What can hang from each mark
J_428: J_987
J_339: J_53 J_428 J_881 J_987
J_452: J_339
J_987: J_26 J_53 J_339 J_428
J_881: J_339
J_53: J_26 J_339 J_987
J_26: J_53 J_987

Each row was made from one small tree. Brackets hold a mark, then the marks that hang from it, in the order of their numbers. Every link used is in the known rows. Write each row's tree.
Known rows
(J_987 J_339): [-15   3 -13  10 -20  -6 -15  21 -14  -3  -4  -1   9   5  -2 -25   2  -9
 -17  -2 -10  -8]
(J_339 (J_987 J_53)): [-25  -3 -22  23 -24   4  -8  23  -1 -22 -14   0  12  12  -5 -14   7 -10
 -27  12   0 -10]
(J_339 J_53 (J_428 J_987) J_881): [-30 -14 -36  31 -17  18   4  37  18 -14  -6 -16   2  14   3  -5 -20  -9
 -43  17  25  11]
(J_881 (J_339 (J_53 J_26))): [-20   3 -28   1 -19  -5   4  12 -11 -41  -3  -6  22  25  -3 -19 -29   7
 -22  -4   1  -1]
(J_53 J_987): [ -3  -7 -12  20 -23  -4   1   4 -13 -19  -7  -5  22  16  -4 -17   2  -2
 -16   4  -5  -8]
(J_26 (J_987 J_339 J_428)): [-28  -1 -12   0 -47   0 -17   2 -14  10  -5  -2  10 -10 -14 -34   6 -12
 -21   5  -7  -6]
(J_452 (J_339 J_428 J_881 (J_987 (J_53 J_26)))): [-21 -15 -35  49 -19   6   6  30  20 -26 -24   0  13  39  -6 -13 -11   5
 -45   1   0  -1]
(J_53 (J_26 (J_987 (J_339 J_881) J_428))): [-27  -1 -15   0 -50   7 -16   7  -4  -3 -17  -5  11   0  -7 -37  -9  -2
 -35  -1   6 -10]
(J_987 J_26): [-15  -9  -7  10 -20 -10 -11   5  -8 -14 -10   1  11   3  -1 -27   4 -11
  -2  -5  11 -15]
(J_339 J_428): [ -7 -12 -24  23 -10   5   3  10  -2  -9  -9  -4  15  13  -5  -8  -6  -1
 -20   5   3   3]
(J_428 (J_987 J_339)): [-25 -10  -7  14 -19  -1 -16  24 -12  -4  -3  -9   5  -4   1 -26  11 -13
 -15   5   2  -8]
(J_987 (J_26 J_53)): [-19  -1  -6  -2 -27  -7 -17  -2  -8  -9 -14  -2  13  -4  -6 -32   8  -7
  -5  -3  10 -17]
(J_339 J_53 (J_428 (J_987 J_26)) J_881): [-40 -19 -31  32 -30  14  -3  35  24 -18 -10 -11   1   8   4 -15 -16 -13
 -41  12  32   2]
(J_987 J_26 (J_53 J_339) J_428): [-43  -8 -15  21 -58  -8 -35  12   0 -12 -14   2  20   2 -12 -44  16  -1
 -28 -18   6 -22]
(J_881 J_339): [-11  -2 -22   1  -8 -10   5   3 -20 -27   2  -9  18  17  -6 -22 -13   3
  -8  -7  -8   2]
(J_339 (J_53 J_26 (J_987 J_428))): [-18  -5 -19  21 -45   3 -10   7  -2 -26  -9  -1  25  19  -3 -17 -16   2
 -38   4   5  -9]
(J_339 J_53 J_428 J_881 J_987): [-29  -4 -50  41 -24  26   8  37  24 -23 -13  -7   6  29   3   3 -29  -7
 -60  23  15  11]
(J_452 (J_339 (J_428 J_987) J_881)): [-10 -24 -24  41   3   1   9  21   7  -7  -8 -12   5  27  -5 -14  -7  -1
 -21  -1   5   9]
(J_339 J_428 J_987): [-17 -14 -34  37 -18  16   5  14   6 -18 -15  -1  16  20  -3   0  -6  -3
 -36  18   3   3]
(J_452 (J_339 J_428)): [  1 -17 -21  34   3  -9   9   8  -4  -7  -6   0  15  30 -10 -11  -4   3
  -9  -6 -10   6]

Write each row's tree
[-11  -6 -27  38 -21  -6   3  16   4 -12  -1  -5  12  36  -6 -18 -18  -3
 -35  -5  -8   5] | (J_452 (J_339 (J_53 (J_987 J_428)) J_881))
[-13  -2 -13   9 -39   1 -14 -11 -12  -5 -10  -8  24   3 -12 -26   6   0
 -26   3  -7  -8] | (J_26 (J_53 (J_987 J_428)))
[-30 -14  -1   3 -25  -2 -18   4  -7  -9 -13 -10   9 -12  -3 -32  17 -11
  -4   4  20 -16] | (J_428 (J_987 (J_26 J_53)))
[-30 -28 -20  42 -18  -6  -1  29  17 -14 -14  -6   3  17  -7 -27   5  -7
 -25  -6  11  -3] | (J_452 (J_339 (J_428 (J_987 J_26 J_53)) J_881))
[-34  -7 -17  28 -63  -2 -24  14   4  -9 -10   0  12   1  -3 -41   1 -11
 -45  -8  -4 -15] | (J_53 (J_987 J_26 (J_339 J_881) J_428))
[-20  -5 -30  29 -23  16  -8  13   5  -9 -12  -7   6  16  -1 -13 -13 -10
 -45   8   7   1] | (J_339 J_881 (J_987 J_428))
[ -7  -4 -24  34 -17  -6   8  21   5 -29 -10  -4  16  44  -1 -18 -24   5
 -32  -5   0  -2] | (J_452 (J_339 (J_53 J_26 J_987) J_881))
[-34   1 -19  11 -50   3 -31  -1   2  -2 -16  -8  17   3 -10 -44   0   4
 -35 -15  12 -14] | (J_987 (J_26 (J_53 (J_339 J_881))) J_428)
[-29 -23 -19  28 -22   5  -6  26   4 -12 -11  -9  11   0  -6 -13  12  -7
 -24  10  12  -2] | (J_339 (J_428 (J_987 J_53)))
[-25  -6 -39  14 -25   2   9  15   1 -41  -6  -6  25  27  -5 -12 -33  12
 -34   1   3   6] | (J_881 (J_339 (J_53 J_26) J_428))
[ -8 -27 -17  39   3  -5   7  12  -2  -7  -6  -6  12  22  -8 -12   4   0
  -9   0  -1   5] | (J_452 (J_339 (J_428 J_987)))
[-27  -7 -14  16 -20   4 -14  32  -3  -3  -5 -14  -1   0   3 -28   2 -13
 -27   4   8  -5] | (J_428 (J_987 (J_339 J_881)))
[-21 -16  -9  25 -49  -6 -16  -6  -6 -15 -10   2  21   3  -6 -31   7  -8
 -22  -5   1 -16] | (J_53 (J_987 J_26 J_428))
[-21 -14 -37  50 -14   4   8  31  18 -18 -16  -2   8  35  -8 -11  -6  -2
 -42   4  -5   4] | (J_452 (J_339 J_428 J_881 (J_987 J_53)))
[-35 -12  -8  14 -46 -12 -29   9  -1  -8 -11   5  11 -10 -10 -37  15 -15
 -18 -10   7 -20] | (J_987 J_26 J_53 J_428)
[-28 -19 -29  38 -32  12  -2  12  13 -22 -19   4  15  12  -2 -11  -2  -8
 -33  13  11  -7] | (J_339 J_428 (J_987 J_26))
[-31  -9 -24  36 -61   4 -20   6   6 -18 -14  -7  25  20  -5 -40  -3   7
 -47 -15   7 -14] | (J_53 (J_339 J_881) (J_987 J_26 J_428))
[-30   3 -37  25 -37  12  -8  42  16 -16 -13  -4   8  19   3 -17 -28  -1
 -56   4   7   0] | (J_987 (J_339 (J_53 J_26) J_428 J_881))
[-26  -7 -24  27 -25   9  -5  19  10 -23 -18  -3   4  15   4 -20  -9 -13
 -33   7  17 -10] | (J_339 J_881 (J_987 J_26))
[-26 -16 -30  35 -30  19  -7  23  12 -24 -23 -17  22  26   1 -22 -13  19
 -46  -4  25  -3] | (J_53 J_26 (J_339 (J_428 J_987) J_881))
